Known rows, with every step that occurs:
fafod-digibif-gasor: [-17.2   1.6   9.5 -49.7 -18.6   2.2 -13.4 -26.6  -5.3  14.4  11.6  50.0
   1.6  14.8  -1.8   7.4 -10.9   3.4 -16.8  44.1 -16.3  -5.7]
redel-mavu-dufe-fafod-digibif: [-12.7  13.7 -33.5 -21.1  -3.8  -4.7  -4.7 -38.0 -28.6   1.4  -7.8  41.5
 -16.4  27.0 -27.2 -40.7 -19.8 -22.4 -13.2   8.4   2.7 -17.4]
zemumo-fafod-dufe-gasor-roga-mavu: [-11.5  17.5   6.9 -27.9 -35.8 -11.5 -10.7 -33.8 -25.7  50.5 -10.5  -5.8
 -15.2   7.0   1.9  -5.7  -5.4  15.7 -21.7  11.0 -21.0 -23.8]
roga-mavu-dufe: [-22.4  14.1   9.7 -39.4 -36.5   4.1  -0.4 -44.4 -16.0  22.9   9.4  27.2
 -10.9  18.0 -20.5 -16.3 -12.5 -18.7 -36.0  27.7  -7.6 -27.5]
redel-mavu-dufe-fafod-digibif-gasor: [-10.6  13.4 -34.2 -28.4  -0.4  -0.2  -1.8 -34.1 -25.9   0.2  -0.8  45.0
 -23.6  23.5 -19.8 -48.4 -19.7 -21.1  -9.8  17.0  -3.4 -14.8]
redel-mavu-dufe-gasor-zemumo: [-15.8  16.6 -38.5   4.0   9.2 -10.7  -0.9 -37.8 -26.2  18.0 -10.5  -2.6
  -9.3  17.2 -18.3 -13.2 -16.0 -32.3 -16.4  13.3  -0.2 -14.9]
redel-mavu-dufe: [-16.5  10.3 -49.7 -16.7  -2.5  -3.1  -0.7 -39.4 -21.0   9.6  -3.2  21.1
 -13.4  17.2 -28.4 -31.4  -8.7 -32.2 -10.8   6.7   0.1 -16.5]
digibif-mavu-dufe: [-12.3  -8.1   1.2 -23.3 -15.1  -9.9  -9.4 -28.8 -21.6  29.6  -4.5  22.9
 -12.1  31.2 -11.5 -19.7 -14.6 -20.2 -32.3  24.8  -1.3 -23.1]
gasor-redel-mavu-dufe-fafod-digibif: [-10.7  18.1 -31.6  -3.7 -18.2 -13.7  -9.7 -24.2 -26.6   6.7   2.1  21.4
  10.1  23.4 -35.8 -42.1 -13.9 -18.7 -17.8  12.0  -8.2 -22.3]
gasor-redel-mavu-dufe-fafod: [ -9.2  17.1 -37.4   5.4  -1.9 -14.8  -6.7 -28.0 -25.3  11.6   1.1   9.1
   2.3  17.8 -42.4 -45.5 -11.4 -32.9 -14.7   9.1 -10.1 -27.6]
zemumo-fafod-dufe-gasor-roga: [-10.7  10.2  -6.1 -22.3 -14.7 -16.9 -12.7 -30.4 -26.7  50.8 -13.1  -4.0
 -10.7   5.8   3.2   1.7  -3.9   7.5 -17.4   8.1 -22.0 -24.2]
fafod-digibif-mavu: [-13.5  -4.4  25.0 -35.1 -41.1  -8.5 -22.1 -25.7 -12.5  19.8  -5.7  39.2
   4.3  32.4  -8.6   5.6 -14.1  11.3 -25.6  32.9  -0.7  -5.8]
zemumo-mavu-dufe-fafod-digibif: [-15.5  14.4   1.2 -45.5 -21.1 -10.3  -9.4 -34.5 -25.7  30.2  11.4  55.4
  10.1  35.1  -5.9 -41.0 -22.0 -38.7 -13.3   6.0 -14.1 -31.0]
zemumo-gasor-roga: [-10.8 -16.5   5.6 -22.6   9.6 -12.1 -22.6 -51.0 -26.8  32.3   8.8  21.0
  -3.1  -3.6 -19.6   1.7   4.5 -19.7   3.0  42.0 -15.6 -18.8]
roga-mavu: [-18.2  14.8  28.3 -31.6 -35.7   3.0  -8.6 -46.7  -5.0  25.5   1.0  16.5
 -11.3  12.3 -31.3  -0.4  -6.5 -11.1 -24.5  31.9  -7.3 -19.1]
mavu-dufe-fafod-digibif-gasor-redel: [-13.2   7.0  -3.8 -34.3   1.1  -6.8  -5.8 -24.9 -28.0  13.2  11.3  49.9
  -2.8  24.6 -10.3 -32.9 -23.3 -20.6 -30.9  30.0 -16.9 -31.3]
mavu-dufe-fafod-digibif: [-16.7   3.5   0.8 -36.2   3.0  -6.8  -6.7 -37.9 -29.7  13.0  -0.7  54.9
  -8.3  28.5 -13.5 -18.9 -23.9 -24.4 -33.1  21.1  -6.5 -31.4]
dufe-gasor-zemumo: [-15.4   9.4  18.0  10.6  24.3 -18.3 -12.3 -38.3 -15.1  38.2 -16.6 -19.4
   2.0   9.4 -11.5  41.0 -15.4 -33.0 -23.3  34.1 -10.9 -17.1]
fafod-digibif-gasor-redel: [-15.2   6.3   4.9 -37.8 -27.2  -3.5 -15.2 -16.7  -6.6  14.4  17.4  38.5
  16.2  13.8  -8.2  -0.9  -8.7   4.1 -19.3  43.2 -21.9  -9.0]
roga-mavu-dufe-fafod-digibif: [-18.4  17.3  27.2 -43.6 -37.8   2.9  -4.8 -43.3 -23.0  14.9   3.9  44.6
 -15.1  27.1 -19.5 -25.8 -22.1  -8.5 -38.4  29.2  -6.0 -29.0]
fafod-dufe: [-17.3   2.9  -2.2 -39.2   9.7  -7.2 -10.2 -48.2 -13.5  41.4 -14.8  29.6
  -7.2   4.8 -31.6  20.0  -9.8  -9.2  -0.2  12.4   6.0 -24.0]
digibif-mavu-dufe-gasor: [-10.5  -3.5  14.7 -13.3 -18.6  -9.3  -8.6 -20.8 -24.5  38.5 -12.7  10.0
 -15.4  25.9  -0.8 -11.3 -18.6 -15.2 -36.8  27.1  -7.3 -18.8]
digibif-gasor-roga-mavu-dufe-fafod: [ -7.0   6.4   0.8 -35.4   6.8   1.2   0.0 -42.7 -26.6  25.3  18.4  31.9
 -28.3   8.3   2.6 -27.3 -13.1 -10.7 -25.4  40.2 -22.7 -31.7]
roga-mavu-dufe-fafod-digibif-gasor: [-16.4  17.6  25.7 -50.6 -34.5   7.2  -2.0 -38.4 -20.6  14.0  10.8  48.6
 -21.2  23.9 -11.6 -33.0 -22.9  -5.3 -35.0  38.3 -11.3 -25.7]
mavu-dufe-fafod-digibif-gasor: [-14.8   3.3  -0.6 -43.1   7.7  -2.8  -4.1 -32.2 -27.6  11.6   6.9  58.5
 -14.8  25.1  -5.7 -26.4 -24.8 -22.4 -29.6  30.5 -12.8 -28.4]

Rows:
[ -6.0  14.1 -28.8 -11.5   8.8  -5.0  -2.8 -20.8 -17.7  11.6  11.9  18.7
 -13.4  10.3 -26.5 -50.8 -11.5 -27.5  -7.5  30.1 -21.0 -21.4]
digibif-gasor-redel-mavu-dufe-fafod
[-19.5   4.4  -5.1 -19.4   0.3  -3.8  -0.5 -29.7 -23.5  35.5  -5.2  17.0
  -6.2  10.5  -1.7   2.6 -16.7 -31.1 -35.3  23.2 -16.5 -25.1]
mavu-dufe-gasor
[-11.4  -3.1   9.7 -30.1 -36.9 -10.5 -14.6 -21.8 -31.9  29.9  -1.9  34.7
   3.8  30.8  17.6   1.7 -19.9  18.1 -43.2  29.1  -8.1 -13.8]
fafod-digibif-mavu-dufe-gasor-roga
[-13.9  12.1 -12.6 -27.7 -16.9 -11.4  -4.4 -32.9 -29.8  51.6  12.3  21.9
  12.7  18.3  12.1 -20.0 -14.1 -36.2 -18.8   5.4 -24.7 -30.8]
zemumo-mavu-dufe-gasor-roga
[ -9.8  12.9  23.4  -5.1 -17.1  -4.2  -8.2 -39.7 -24.0  45.8  -6.7  -4.1
  -9.8   0.6   1.6  21.1  -9.8  -0.3 -31.8  29.9 -20.8 -21.2]
dufe-gasor-roga-mavu
[-16.1  -4.4  10.7 -42.1 -41.4  -7.5 -15.6 -23.9 -21.4  18.3   0.1  46.6
   4.2  37.2  -0.2  -6.6 -18.6   7.0 -36.0  29.2  -1.3 -12.5]
fafod-digibif-mavu-dufe
[-14.2  12.3   3.4 -26.1 -19.7 -12.9 -13.2 -26.8 -17.5  47.3 -16.8  -1.5
 -12.0   8.4  -6.9  -1.3  -6.2   0.7 -14.2  10.7 -19.7 -19.6]
zemumo-fafod-dufe-gasor
[-19.0  10.7 -15.0 -41.7 -20.6  -9.5  -5.2 -35.4 -17.9  38.3  16.4  35.9
  13.5  24.9  -7.5 -31.1 -12.2 -47.9 -10.5   4.9 -16.6 -30.0]
zemumo-mavu-dufe
[-13.4  -0.7 -17.6 -12.4 -14.7 -10.9 -18.2 -30.7 -23.3  17.5  10.4  14.0
   5.3   3.6 -42.9 -40.7   1.6 -30.0   7.2  34.2 -13.0 -13.2]
zemumo-gasor-redel-mavu-dufe
[-15.1  11.6 -23.6 -37.2 -31.7  -1.8  -8.3 -15.3 -15.1   6.9  19.3  41.9
  11.4  18.5  -7.2 -25.9 -12.1   2.3 -18.8  33.6 -16.9  -8.8]
fafod-digibif-gasor-redel-mavu-dufe
[-15.1   8.6  13.1 -26.2   5.8  -5.5  -8.7 -37.4 -17.1  54.4 -25.4  16.1
 -11.2  -0.7 -18.9  31.1 -15.0  -3.5  -6.3  15.0  -1.2 -19.5]
fafod-dufe-gasor
[-13.8   6.1  -7.5 -18.1  19.8 -16.5 -10.3 -32.9  -7.8  21.0  11.2  -4.7
  -8.5  14.9  -3.6  -4.4  -5.7 -28.9 -13.4  43.6 -23.9 -18.0]
digibif-gasor-zemumo-fafod
[-20.8   7.5  -7.3  -6.5  20.6 -14.7  -1.7 -36.8 -27.1  32.9  -5.1   0.7
   1.8  16.4  -1.9  14.7 -20.2 -39.4 -36.8  27.4 -10.2 -28.1]
mavu-dufe-gasor-zemumo
[-14.3   6.8  -9.2 -27.6 -16.4  -4.9  -2.0 -51.9 -31.0  31.8  14.6  19.0
  -6.5  11.5  -2.8  -5.9  -7.5  -6.3 -38.1  23.3 -12.7 -35.4]
gasor-roga-mavu-dufe
[-11.0   0.8  -5.7  -6.5 -15.3 -12.2 -23.3 -31.9 -16.9  17.9   6.4   7.8
   6.0   0.2 -49.6 -29.6   4.5 -26.8  15.5  36.5 -13.0  -8.5]
zemumo-gasor-redel-mavu
[-17.0  16.8  22.3 -34.0 -21.7   1.9  -1.9 -47.6 -22.2  20.6   1.5  32.8
 -22.9  22.2 -26.6 -28.8 -19.4 -23.0 -34.8  26.8  -6.1 -33.8]
roga-mavu-dufe-fafod
[ -7.0  -5.6  13.0 -17.2   0.3 -12.5 -10.4 -31.9 -27.8  25.9 -11.8  28.1
 -24.3  35.1 -17.1 -31.9 -21.9 -25.8 -30.5  23.6  -0.1 -29.4]
digibif-mavu-dufe-fafod
[-18.0   7.0   2.5 -36.6 -44.8 -12.4 -20.0 -24.2 -11.6  16.6   3.0  21.0
   7.1  25.6  -1.7 -10.6  -2.5   2.1 -26.6  22.1 -24.5 -11.9]
zemumo-fafod-digibif
[-11.6  12.6  15.8  10.5  -9.7 -12.1 -13.0 -18.6 -13.0  41.2  -8.5 -12.3
  11.0   1.3 -20.4  15.1  -8.6 -20.7 -23.6  28.6 -25.5 -17.9]
dufe-gasor-redel
[ -9.1  -0.6  10.6  -4.0 -24.5 -13.8 -10.0 -13.2 -25.5  40.2  -7.7   1.9
  -3.4  25.4  -5.4 -17.9 -16.7 -15.2 -38.8  27.6 -11.4 -21.9]
digibif-mavu-dufe-gasor-redel
[ -8.9  19.6  -6.3  18.1 -14.9 -10.6 -11.3 -18.0 -15.2  32.6 -13.1 -16.8
   4.8   2.2 -27.2  -2.7  -7.6 -17.5 -14.1  19.6 -19.2 -10.2]
dufe-gasor-redel-mavu
[-16.5  14.2  -4.8 -13.9  26.1 -27.1  -9.3 -50.5 -25.4  30.7   6.3  10.9
  12.5  34.2 -15.9 -12.9 -21.8 -60.7 -12.3  13.9  -5.2 -37.6]
gasor-zemumo-mavu-dufe-fafod
[-13.8  -7.0  16.1 -14.7  -9.6 -14.0 -25.6 -31.8 -14.7  27.4  10.2  11.6
  12.0  -0.8 -42.2 -13.0   3.9 -28.7   4.5  45.8 -18.9 -15.7]
zemumo-gasor-redel
[-18.0  14.9  -1.0 -23.2  11.1 -26.3 -11.9 -46.8 -27.3  25.6   9.4  23.7
  20.8  39.5  -8.7  -9.2 -25.0 -46.5 -16.5  16.2  -4.0 -32.8]
gasor-zemumo-mavu-dufe-fafod-digibif
[-11.4   5.2  -8.8 -39.9  -3.8   3.1   1.4 -40.2 -21.3  27.9  23.7  27.3
 -18.9   4.1   6.4 -17.5  -7.1  -5.8 -27.3  41.4 -23.4 -27.0]
digibif-gasor-roga-mavu-dufe
[-12.4  16.1  -0.3 -16.3 -27.0 -17.1 -14.4 -19.2 -19.1  48.2 -12.2 -10.7
   0.0   7.3 -10.8  -7.4  -4.9   2.0 -16.5   9.8 -24.1 -22.0]
zemumo-fafod-dufe-gasor-redel
[-20.5  18.1  23.2 -29.9 -39.5   5.6   0.0 -36.1 -18.9  32.1   0.9  15.3
 -13.5  12.7  -9.9  -9.1 -15.8 -13.4 -40.5  30.3 -13.2 -23.2]
roga-mavu-dufe-gasor
[-13.9  10.7  -2.8 -35.5 -46.4 -12.1 -18.1  -9.4 -10.0  15.5  16.6  17.4
  10.9  20.1   2.0 -26.6  -1.5   5.7 -24.4  32.9 -36.8 -11.2]
zemumo-fafod-digibif-gasor-redel
[-11.3   0.6  -9.7 -38.2  13.8  -6.2  -3.4 -36.7 -35.8  15.8  11.0  54.4
 -12.9  22.6   4.4 -23.6 -22.8 -15.9 -32.6  28.4 -15.4 -33.6]
mavu-dufe-fafod-digibif-gasor-roga
[-19.9   9.8 -12.0  -7.6   7.2 -18.3  -3.3 -30.0 -28.5  33.1  -2.4  -8.4
   0.5  20.1   5.3  -0.1 -16.7 -34.9 -39.4  24.3 -19.2 -28.3]
mavu-dufe-gasor-zemumo-fafod
[ -5.6   1.1  38.0 -22.6  -9.5 -11.8 -22.1 -33.8 -21.7  15.8 -16.3  44.1
 -15.0  34.8 -21.7 -12.0 -23.7  -5.5 -21.2  29.4  -0.7 -18.2]
dufe-fafod-digibif-mavu
[-17.1   9.3  -9.5  -7.3  -7.1  -9.1  -2.4 -20.1 -25.3  36.5   1.5   5.6
   8.0  10.4  -8.1  -5.4 -14.8 -29.8 -37.5  22.9 -22.0 -28.6]
mavu-dufe-gasor-redel
[-11.6   7.1   5.9 -21.7 -16.2  -5.9  -8.6 -54.9 -22.7  32.1   8.2  11.3
  -6.4   7.4 -11.2   6.6  -2.4  -1.9 -27.9  25.9 -12.7 -28.8]
gasor-roga-mavu
[ -5.7  10.1  30.2 -36.3  -6.7  -2.2 -13.1 -41.3 -23.0  14.3   4.2  49.0
 -19.1  19.3  -8.5 -14.9 -20.4   4.3 -21.7  39.1 -14.8 -23.0]
dufe-fafod-digibif-gasor-roga-mavu
